Each row was made from one small tree. The marks that hang from a mark follow it in brackets, in alphabetical order. Every link used is in the known rows. Write each row's tree.
Known rows
sedag[pafa[dupev]]: [ 13   2   7  -4   1   2  16  -3 -18 -17  -2  21   1  -8 -15 -18  -8   7
  19   6  11  -4  -7  -1  12  17 -14   2 -17  10   1 -11  23 -15  19 -16
   1  -1   0  -4  -1  13]
zizup[gobo[guzam]]: [  6  10   2 -28  14 -19  15  -5   3 -27   4  15  -5  -9   1  -4  -7  11
  -8   4 -23   9   6  10   7  15  10  -2  -9   0  -1  -9   9 -14  -1 -12
   3   5   0   0  -2  -7]
pafa[dupev[guzam[gobo[tukitav zizup]]]]: [ 11  -8  -4  -7 -11 -10  14 -11 -19 -19 -11  -6 -10 -21  -2  -4  -5   1
  11  10  21  -2  -9 -13  12  16 -23  -9 -22   4  -2   2 -26   1  79 -20
  -8 -19 -15  12 -24  13]
sedag[pafa[dudo dupev gobo]]: [  8  -1  27  -3  -2 -22  19  -4 -31  -9  -4  30 -14  -3 -17 -26 -14  -8
  15   6   6  -5  -3   4  16  27   1   2  -3  -2   5   4  28 -12  42  -5
   7  -8  -6   0   4  16]
tukitav[gobo[guzam[dudo] zizup]]: [ -8   9   9  -6  25  -5  20  -5  -3 -23   6   8  -7 -12   2  12  -6  15
 -21   2 -51 -11  16   2  11  13 -16  -6 -28  -6  -5 -17  11 -15  18 -42
  12  -4  10   8  -4 -15]
dudo[guzam[gobo] pafa[dupev sedag]]: [ -7  -9  16  -2   4   8   6 -20 -41 -24   9  12   3  -8 -30  -6  19   1
  -9  18  24 -23 -14  -1  14   2 -27   8   5 -16  -5  15  10 -69  34  -3
  -1   1   6  -7   5  -5]
midato[dupev[guzam[gobo]]]: [  4   5 -11   0 -11  -2   0  -9 -12  -6  -9 -17 -12 -10  12 -13  -8  -6
   5   9  34  19 -11 -18   2  -1  34  -6   1  -3  -3   6 -28  10  50  18
 -15 -15  -5   2 -13  13]
gobo[guzam[dudo[pafa]] zizup]: [ -4  13  13 -10  26 -10  21  -4  -1 -26  15   5  -5  -5   1   7  -3  10
 -17   2 -48 -18  10   9  13  13 -27 -15 -15 -11  -5 -11   9 -11  17 -20
  20   1   9  -2  -4 -30]
zizup[gobo[guzam tukitav]]: [ 11   2   3 -30  13 -22  18  -7  12 -29  14  11  -5 -18   6  -3  -2  11
   2   4 -21   7   4   2  12  21   7  -1 -22   3  -2  -7   6  -6  14 -15
   0  -1 -11  -1 -12  -6]
zizup[gobo]: [ 10   1  -5 -18   3 -10  14  -9   2 -28   7  14  -4  -9  -1  -9  -5   5
  -5   4  -6   8  -7   0  10  14  -6  -4  -8  -3   0 -15  -3  -3   6 -12
  -8  -2  -3   3  -9  -3]
zizup[gobo[guzam[dupev[pafa]] tukitav]]: [ 14  -1   0  -5  -2 -17  36 -13   7 -39  29   6   0 -17  11 -15  -2  19
  -6   4 -15  -6  -3   2  16  23   2  -8 -20  23  -2 -27   9   8  31 -21
  -4 -16  -9  10  -2  -1]
sedag[pafa[dupev[guzam]]]: [ 12   1  11  -5  -6   4  17  -7 -17 -12  -3   9   5  -7  -5 -28  -9   3
  31   6  27  -2  -9  -5  12  21  -7  -4 -19  13   1 -13  13   4  51 -17
  -1  -6  -3   0  -1  12]
gobo[tukitav zizup]: [ 10  -6  -3  -6   5  -9  15  -7   5 -27  10   3 -17 -18   1  -1  -7  -2
  -2   6 -16  -2   0  -6  14  20 -38 -10 -25  -2  -3  -6 -18  13  34 -18
  -2 -11  -8   2 -23   1]
dudo[guzam[dupev[pafa] gobo[zizup]]]: [  2 -10   3  39 -11   7  21 -18 -26 -35  16   2 -15  -6 -11  -8   1   0
 -23   8   2 -14 -13 -11  12   6 -41  -9   6   9  -5 -11 -15 -20  55 -17
  -6 -27   1  27  -6   6]
tukitav[gobo[guzam[dudo dupev] zizup]]: [ -7   9  10  -4  18  -3  30 -15   4 -31  20   1   4 -14  -1   4  -4  25
 -19   1 -40 -19  13   4  14  14 -23 -12 -34   7  -6 -20   9  -7  12 -45
  13  -7  11  13   0 -13]
gobo[guzam tukitav]: [  4   4   9 -16  14 -15  14  -3   8 -17   5   6 -11 -15   2   0  -6   8
   4   6 -22   2   7   2   6  13   3  -2 -19   6  -5   7  12  -7  11  -1
   4  -1  -7  -6  -6   1]
dupev[guzam[dudo gobo[zizup]] pafa]: [  4   7   2  24  -2  -2  20  -9 -23 -18   6  -8 -20  -4  14   1 -11  -2
 -13   4 -20  -7  -8 -15   6  19  -7 -14  11  -3   2 -21 -20  16  73 -12
  -9 -29   1  20 -11  -4]
tukitav[gobo[guzam[dudo]]]: [-10  14  15  -7  27  -7  18  -3  -1 -17   5   5  -1  -6   1   9  -4  16
  -9   2 -43  -6  11   4   6   6   9   0 -23  -5  -6  -9  26 -22  -5 -24
   7  -1   9   0   6 -13]
gobo[guzam[dudo] tukitav]: [ -2  11  12 -11  17 -18  19 -11  10 -18  15   2 -11 -12   8   9  -8  13
   5   4 -39  -6   7   2   7  17  13  -2 -18   2  -3  -4  18  -8   2  -6
   6  -4  -3  -9  -6 -15]
zizup[gobo[guzam[dupev] tukitav]]: [ 12   1   2 -24  -2 -20  28 -18  17 -35  27   5   6 -21   7 -11  -1  21
   3   4 -10   0   1   3  14  22   3  -6 -27  16  -4 -10   3   3   9 -20
   1  -2  -7   4  -6  -5]
gobo[guzam[dudo dupev] tukitav zizup]: [  2   5   7  -6   7 -17  30 -21  12 -28  29  -7  -7 -19   7   3 -10  20
  -6   2 -34 -19   9   2  14  24 -17 -14 -33  11  -2 -12   1  11  17 -26
  11  -9  -1   5 -13 -16]
dupev[pafa]: [  9   1  -1  15   2   1  16   1  -8 -21   1  11 -17   0   0 -10 -11   1
 -11   6 -12  -4  -8  -2   5   7 -12  -9   6   4  -2 -18   5   4  17   3
  -8 -14   3   1   0   4]
midato[dupev[guzam]]: [  4   2  -9  -9 -11   7   5  -9   5  -7  -6 -16  -8 -10  12 -20 -12  -2
   6   8  33  15  -8 -13   5   4  15 -12 -14  -2  -4  -8 -20  19  40  12
  -9 -11  -2  -3 -13   5]
dudo[guzam]: [ -4  -7  11   9   3   4   7 -11  -7 -23   4   5 -10  -3 -13  -6  -3  -4
  -3   7   1   0 -10  -6   7   3 -23   2 -10  -1  -5   1   5 -26  11  -5
  -1  -4   2   2  -5  -7]
pafa[dudo dupev gobo sedag]: [  0  -4  19 -20   1 -23  16 -13 -28  -9  -3  25 -18  -5 -18 -19 -11  -3
 -10  14  13 -15   6  10  12  25   2   0   8 -14   5  16  19 -30  19   8
   1  -4   0 -10   6   8]
pafa[dudo]: [  1  -5  18  -3  12 -21  15  -5  -2 -16  -2  17 -11  -8  -9 -15 -15  -5
  -4   3 -17   6   1   2  10  13 -11  -2 -11 -14   0   2  11  -8  13   1
   4  -1   0   6   1  -2]
dupev[guzam]: [  4   1   4  -4  -4   0  10  -6  -1 -11  -3  -5  -5  -4   8 -15 -11   0
   9   5  11   7  -7  -6   4  13  -2  -9 -11   0  -3  -5 -12  13  32   5
  -5  -8  -1   2  -5   0]
sedag[pafa[dupev[guzam] gobo]]: [ 11   4  10  -4 -13  -3  15  -5 -28  -5  -6   7  -8  -1   0 -25  -7  -4
  29   7  34  -6 -13  -5   9  26   9  -6  -3  11   2   0   5  10  58   4
  -2 -15  -7  -1  -2  19]
guzam[dudo gobo[tukitav zizup]]: [  3   0  -1   5   5 -16  14 -13 -10 -23  14  -4 -22 -18   5  13  -6  -1
  -4   4 -29  -7  -4 -13  11  19 -17  -7  -7  -8   0  -1 -17   2  35 -16
  -5 -16  -8   6 -24  -6]
sedag[pafa[dudo gobo]]: [  5   1  28   5  11 -22  16  -3 -18  -7   8  25 -21  -2  -5 -24 -13 -19
  10   4 -11   1  -2  -1  12  32   9   2   4 -11   3   8  16   3  39   6
   6 -11  -5   1   3  10]

Write each row's tree
[  6   4   2 -10   0 -22  24 -11   2 -22  18  -3 -19 -12   6  -5  -6   7
  -9   6 -14 -14   7   6  10  24  -9 -16 -16  13  -5  11 -11  15  28  -5
   8 -15  -9   8 -14   5]
pafa[gobo[guzam[dupev] tukitav zizup]]
[  6   3   6 -13  16 -14  17  -3   6 -25   6   5 -17 -19   3   4  -9   4
  -8   7 -32  -1  12   3  11  20 -22  -8 -26   4  -4   1  -2   0  29 -19
   9  -6  -5   1 -17  -2]
gobo[guzam tukitav zizup]
[  5   2   5   6  -2   8  17 -11 -16 -16  14   3  -9  -5   9 -23  -5   0
 -12  13  13 -10  -4  -8   7  26  -4  -7   7  -2   3 -16  -1   8  46  12
 -11 -15   5  -2   2   3]
dupev[guzam pafa[sedag]]
[  4   3  -9   0  -2  10  11 -10 -12 -17  11   4 -18 -10   5 -18  -5   0
 -24  15  15  -6  -3 -10   8  12   8  -5   5  -2   2 -17   0  -1  18  13
 -13 -15   5 -10  -2   9]
midato[dupev[pafa[sedag]]]
[  4  12   4 -17   4 -18  30 -23   9 -30  27   5   6 -10   7  -3  -6  28
  -5  -1 -26  -8   3   7  11  19  13  -8 -15  10   1 -22  15  -6 -13 -20
   6   1   5   4   1 -19]
zizup[gobo[guzam[dudo dupev]]]
[ 12  -7  -9  24 -12  -5  26 -13 -12 -34  20  -2 -17 -18   3  -5  -2   4
  -9   7  -4 -12 -13 -12  13  18 -27 -14  -6  13  -3 -12 -24  13  56 -15
 -12 -29  -8  19 -16  13]
guzam[dupev[pafa] gobo[tukitav zizup]]
[  2 -13   3  19  -9  -5  17 -26 -12 -34  24  -7 -11 -19 -11  -1   7  -2
  -3   9   7 -11 -12 -14  15  12 -41  -4 -15   7  -6   7 -24 -14  51 -19
  -5 -19  -8  17 -19   3]
dudo[guzam[dupev gobo[tukitav zizup]]]
[  3  -6   4 -24  -4 -10  15 -12 -20 -17  18  11  -4 -12 -11 -10  11   0
   4  17  22 -25  -9   4  15  21 -17  -5  -2 -11  -5  14   5 -21  31   7
  -1  -6  -6 -21  -5   2]
dudo[pafa[dupev gobo[tukitav] sedag]]
[  6   6   5 -20   2 -24  32 -25  19 -35  37  -2   6 -19  10  -1  -4  28
   4   0 -28 -10   1   2  15  26   9  -5 -30  12  -1 -19  11   0   2 -26
   2  -6  -5   2  -8 -20]
zizup[gobo[guzam[dudo dupev] tukitav]]
[ -7  -7  14   6  16   7   5 -17 -34 -29  24   8  -8 -13 -19   1  17 -11
 -25  16   2 -19  -7  -5  17  14 -48   2   7 -24  -4  14 -12 -44  51 -11
   2  -5   7   0  -5 -11]
dudo[guzam[gobo[zizup]] pafa[sedag]]
[ -1 -10  35  27  16 -13  13 -10 -34 -24  12  24 -19 -14 -20 -13  -3 -21
   0   5 -13   2  -2 -13  20  25 -29  11  -2 -15   2   6   5 -32  77 -28
  10 -12  -2  17  -6   3]
sedag[pafa[dudo[guzam[gobo[zizup]]]]]
[ -4   6  11  -7  11  -1  22  -9   4 -26   9   3   9 -10  -5  -7  -2  21
  -9   6 -13  -6   5   6   9   4  -1  -5 -30  10 -10  -5  14 -14  -3 -21
   5   1   8   6  11   3]
tukitav[gobo[guzam[dupev]]]
[ -1   7   8  17   2   1  16 -18 -31 -11  18  -3 -15  -3  14  -4  -1   1
 -14  11   0 -14  -7 -14   4  25  19  -2  26  -9   6 -11  -1   0  46  14
 -15 -21   6   2   3  -5]
dupev[guzam[dudo gobo] pafa[sedag]]
[  6   1   0   2   0  -6   7  -7 -18 -17  -5  -7 -17  -9   6  -5  -7  -8
  -7   7   6   4  -5 -10   5  15 -15 -11   1  -8  -1   4 -33  10  61  -3
  -7 -14  -2  13 -15   6]
dupev[guzam[gobo[zizup]]]
[  4   5   2   4   1  -2  14  -5 -22 -14  11  12 -28   2   4 -13  -3  -6
 -23  14   3 -16  -3  -2   4  24   8  -6  30  -6   3   2   4  -3  21  24
 -13 -19   2  -8   4  10]
dupev[pafa[gobo sedag]]
[  3  11   4  -8   2 -17  21 -10  -5 -18   6   1 -20  -2   3  -4 -10   7
 -19   7 -11 -11   9  11   7  20  -4 -18   3  10  -3  10  -8   7  11  -2
  10 -10   3   8  -5   6]
pafa[gobo[guzam[dupev] zizup]]
[ -1   3  26 -19   9 -32  19  -1 -21  -8 -20  23 -19  -1 -13 -14 -18   2
  -6   8 -11  -5  11  17   9  13  16  -2  -1  -2   0  16  30 -31  15   3
  14  -1  -2   1   8   7]
pafa[dudo dupev gobo[guzam]]
[  4   8  -7  16 -11   5  19 -11   1 -10   7 -17 -12  -5  20 -16 -16   6
  -3   5   8   1 -10 -19   7   8  20 -15  -2   3  -1 -33  -4  25  48   8
 -10 -26   1   3  -8  -7]
midato[dupev[guzam[dudo] pafa]]
[  4  -1   3  10  -4   7  25 -19 -11 -28  27   8  -5  -6  -1 -21  -3  12
 -19  12  12 -21  -5  -1   9  22 -14  -8   6   9   2 -15   6   1   7   6
 -11 -12  10  -2   8   5]
guzam[dupev[pafa[sedag]]]
[ -2   5   4  12   1  -4  22 -21 -13 -31  28  -4  -1  -9  -3   2   4  10
 -13   3 -18 -23 -11  -2  15   8 -30 -16  -2 -10  -6  -6 -20  -1  27 -18
   3  -8   8   9  -8 -17]
guzam[dudo[pafa] dupev gobo[zizup]]
[ -2   6   7 -11  24  -4  15   4  -4 -24  -3  13  -6 -14  -5   4  -3   6
 -21   6 -34   0  15   4  11  10 -25  -6 -30  -3  -7  -6   1 -17  22 -36
  10  -3   6  11  -4   0]
tukitav[gobo[guzam zizup]]
[  2   9   0  22 -14  -9  30 -15 -10 -19  24  -2 -20   8   9 -10 -10  12
  -9   3 -12 -23 -12   0   6  17   9 -17  19  13   0 -17   3  18  10  13
  -6 -28   4   7   3  -3]
guzam[dudo dupev[pafa[gobo]]]
[ -3  -9  37  27  13 -10  10 -13 -33 -17  12  24 -12  -9 -20 -18   0 -19
   8   6  -7   5  -8 -12  14  20  -5  17   2 -12   2  12  19 -38  60  -9
   3  -7  -4  11   4   4]
sedag[pafa[dudo[guzam[gobo]]]]
[ -3   7   8   7  12  -8  11  -9 -16 -19  14   1  -3  -3  -3   7   4   3
  -2   4 -22 -14 -12  -3   6   0   0  -5  10 -20  -5   3  -3 -16  13   4
  -1  -2   6  -4  -1 -18]
guzam[dudo[pafa] gobo]
[ -5 -17  25  15   6 -21  12 -15 -16 -20  12  10 -17 -17 -15  -6  -1 -16
   3   9  -6   5  -8 -13  15  10 -14  13  -6 -14  -4  19   5 -37  55  -4
  -1 -11 -12   9  -6   0]
pafa[dudo[guzam[gobo[tukitav]]]]
[  3   3   3 -20  -4  -8  10 -12 -26 -11  -3  16 -15  -2 -11 -12  -2   2
  -6  15  22 -17  -2   6   6  19   1  -3  10  -4   3  14  11 -23   0  14
  -7  -7   2 -13   1  12]
pafa[dupev gobo sedag]
[ -5   5  12   2  12   8  28 -12 -13 -27  25  12   3 -12  -2 -12   6  20
 -29  12  -8 -22   9   5  11  16  -3  -3 -14   8  -4 -16  23 -19  13 -20
  -3  -9  14   1  20   6]
tukitav[gobo[guzam[dupev[pafa[sedag]]]]]
[ -5  -8  11  13  -6   2  21 -17 -15 -30  26   0  -5  -1 -13 -14   9  -4
 -14   8  10 -24 -13   1  17  11 -52 -18  -2  -3 -11   5 -18  -9  42  -7
  10 -15   3  11  -6 -11]
dudo[guzam[dupev] pafa[gobo[zizup]]]
[  6  -5   7 -12  -6   4  17  -6 -11 -17  -5   3  13  -4  -8 -19  -2   7
  11   7  27 -10 -13   1  12   4 -29 -15 -19  -2  -8  -7  -2  -7  45  -7
   2  -1   1  -1  -1  -5]
dudo[pafa[dupev[guzam]]]
[  9  -6  -1   0  -3 -11  10 -10 -11 -18   4 -12 -16 -19  10  -1  -3 -10
   6   7   5   6  -7 -16   9  19 -16 -10 -12  -4  -2   5 -37  18  74  -8
 -10 -19 -12  12 -24   8]
dupev[guzam[gobo[tukitav zizup]]]
[ -3  12  14  -4  13  -7  30 -17   3 -31  30   0   7  -9   2   0  -3  22
 -19   2 -35 -26   7  13  16  14 -29 -20 -18  -1  -7 -14   5  -5  10 -26
  21   0  13   5  -1 -28]
gobo[guzam[dudo[pafa] dupev] zizup]
[  4  -2  -1 -16   4 -14  11 -12 -12 -18  20   5 -28 -16   4  -1   3 -11
 -15  13  -3 -13   5  -4  12  36 -18  -8  -3 -10   2  14 -17   9  33   4
  -3 -17  -7  -7 -19   5]
pafa[gobo[tukitav zizup] sedag]
[ 16  -4   8   2  -9  -6  14  -8 -25 -12   2   2   0 -18  -1 -17   0  -1
  38   9  30   0 -16 -16  12  24   6   4 -16  10   1   2   1   2  82 -13
 -10 -14 -15  -1 -11  21]
sedag[pafa[dupev[guzam[gobo[tukitav]]]]]
[ -6  10  -3  -3 -10  -4  12 -12  -2  -3  11 -21  -9   0  18 -14  -1  -4
   5   6  20  -2 -15 -11   9   9  23 -20   3 -14  -7  -5 -17  24  49  20
  -2 -18  -1  -9  -9 -15]
midato[dupev[guzam[dudo[pafa[gobo]]]]]
[  0   8   6  10   0  -8   9 -14 -14  -7   3 -12 -12  -1  12   2  -8   2
   9   5  -4   1 -11 -13   0  12  21  -5   7  -7   1  -1 -12   5  37   8
  -8 -13   1   5  -5  -6]
dupev[guzam[dudo gobo]]
[  4  -8  18  19  -3 -10  32 -12  -5 -27  15  15  -7  -5  -5 -27 -16   6
 -15   4  -9  -7  -5   2  13  16 -14 -11  -4   7  -1 -20  13   3  27  -4
  -1 -15   4  15   9   3]
guzam[dupev[pafa[dudo]]]
[ -5 -19  24   7   4 -25  17 -13 -12 -22  12  12 -29 -13 -11  -9  -5 -22
  -9   7 -11  -2   1  -8  20  28 -38  -2 -13 -12  -3  13  -7 -12  69 -11
   9 -22 -15  10 -18  -4]
pafa[dudo[guzam] gobo[tukitav zizup]]
[  4   8   0  17  -6  -7  24  -6 -17 -11   8  -6 -30   5  19  -6 -15  -5
 -10   4 -14 -13  -5  -8   6  31  -9 -22  13  -2   1 -22 -16  31  65   1
  -4 -36   0  14 -11  -6]
dupev[guzam[dudo] pafa[gobo[zizup]]]
[ 14   4   5  -4  -4  -6  17  -1 -30 -16  -4  19 -19  -6 -12 -13  -8  -4
   9   7   4 -12  -2   1  15  27 -22  -8  -6   7   3  -3   2  -4  44 -19
   4 -16  -4   2 -11  17]
sedag[pafa[dupev gobo[zizup]]]
[  6  -9  13  -7   6 -31  18  -4  -5 -16   8  10 -30 -15  -1  -9 -13 -17
  -6   6 -21   2   4  -3  16  31 -24  -9 -11 -13  -1  10 -12  12  52  -5
   5 -20 -14   7 -18   5]
pafa[dudo gobo[tukitav zizup]]
[  3  -1  17  13   0 -23  20   3 -19 -11   0  20 -30   5   0 -18 -16 -13
 -15   6 -17   0  -2  -1   9  19   5  -8  17  -8   0  -2  10   3  38  15
  -2 -21  -3   7   5   8]
dupev[pafa[dudo gobo]]
[  3   4   2   6   4 -19  10 -14  -7 -18  13  -6 -15 -11   5  12  -3   4
  10   4 -23  -4 -11 -14   5  11   9   1   0  -7  -1   5  -4  -4  19   1
  -9 -13  -7  -4 -14  -6]
guzam[dudo gobo[tukitav]]
[  0 -12   5  28 -19  -4  25 -19  -9 -28  29  -2 -16  -3  -2 -17   3  -2
   0  10  13 -17 -18 -10  11  16 -17  -8   2  19  -8  -4   0   0  44   5
  -9 -34 -11  11  -3   5]
dudo[guzam[dupev[pafa[gobo[tukitav]]]]]
[  9  -2 -15  -3 -12  -5   6 -12  -8 -13   1 -22 -18 -26  16  -7  -4 -10
   2  10  24  12  -9 -24  11  13   2 -11 -20  -3  -4   0 -43  24  85  -5
 -13 -23 -16   8 -31  13]
midato[dupev[guzam[gobo[tukitav zizup]]]]
[ -5   7  27 -11  17 -33  15   0 -10  -5  -5  17 -24   1  -3 -12 -16  -7
 -12   6 -27   4  15  12   5  19  27  -2   7 -11  -1  20  19 -15  12  14
  12  -3  -2   2   5   1]
pafa[dudo gobo[guzam]]
[ -2  10  14 -30  11 -12  14  -5 -29 -12   5  16  -3  -1 -11  -9   5   8
 -13  16   5 -23   7  21  10  14   5  -4  10  -9  -4  19  23 -39   9  10
  13   5   6 -20  11  -2]
dudo[pafa[dupev gobo[guzam] sedag]]
[  2   4  -7   3 -10 -10   8 -19   0  -8  10 -28 -11 -19  21  -1  -6   0
  18   6  15   9 -13 -27   6   9  35  -5 -13  -5  -2  -3 -22  19  59  10
 -14 -21 -12  -1 -21  -2]
midato[dupev[guzam[dudo gobo[tukitav]]]]
[ -1 -11   3  14   4  -5   8 -14 -16 -27  12  -1 -21 -18  -9   8   4 -14
  -4   9  -8  -2 -10 -16  12  12 -38   1 -10  -4  -5  10 -20 -25  57 -18
  -3 -18 -11  12 -22   0]
dudo[guzam[gobo[tukitav zizup]]]
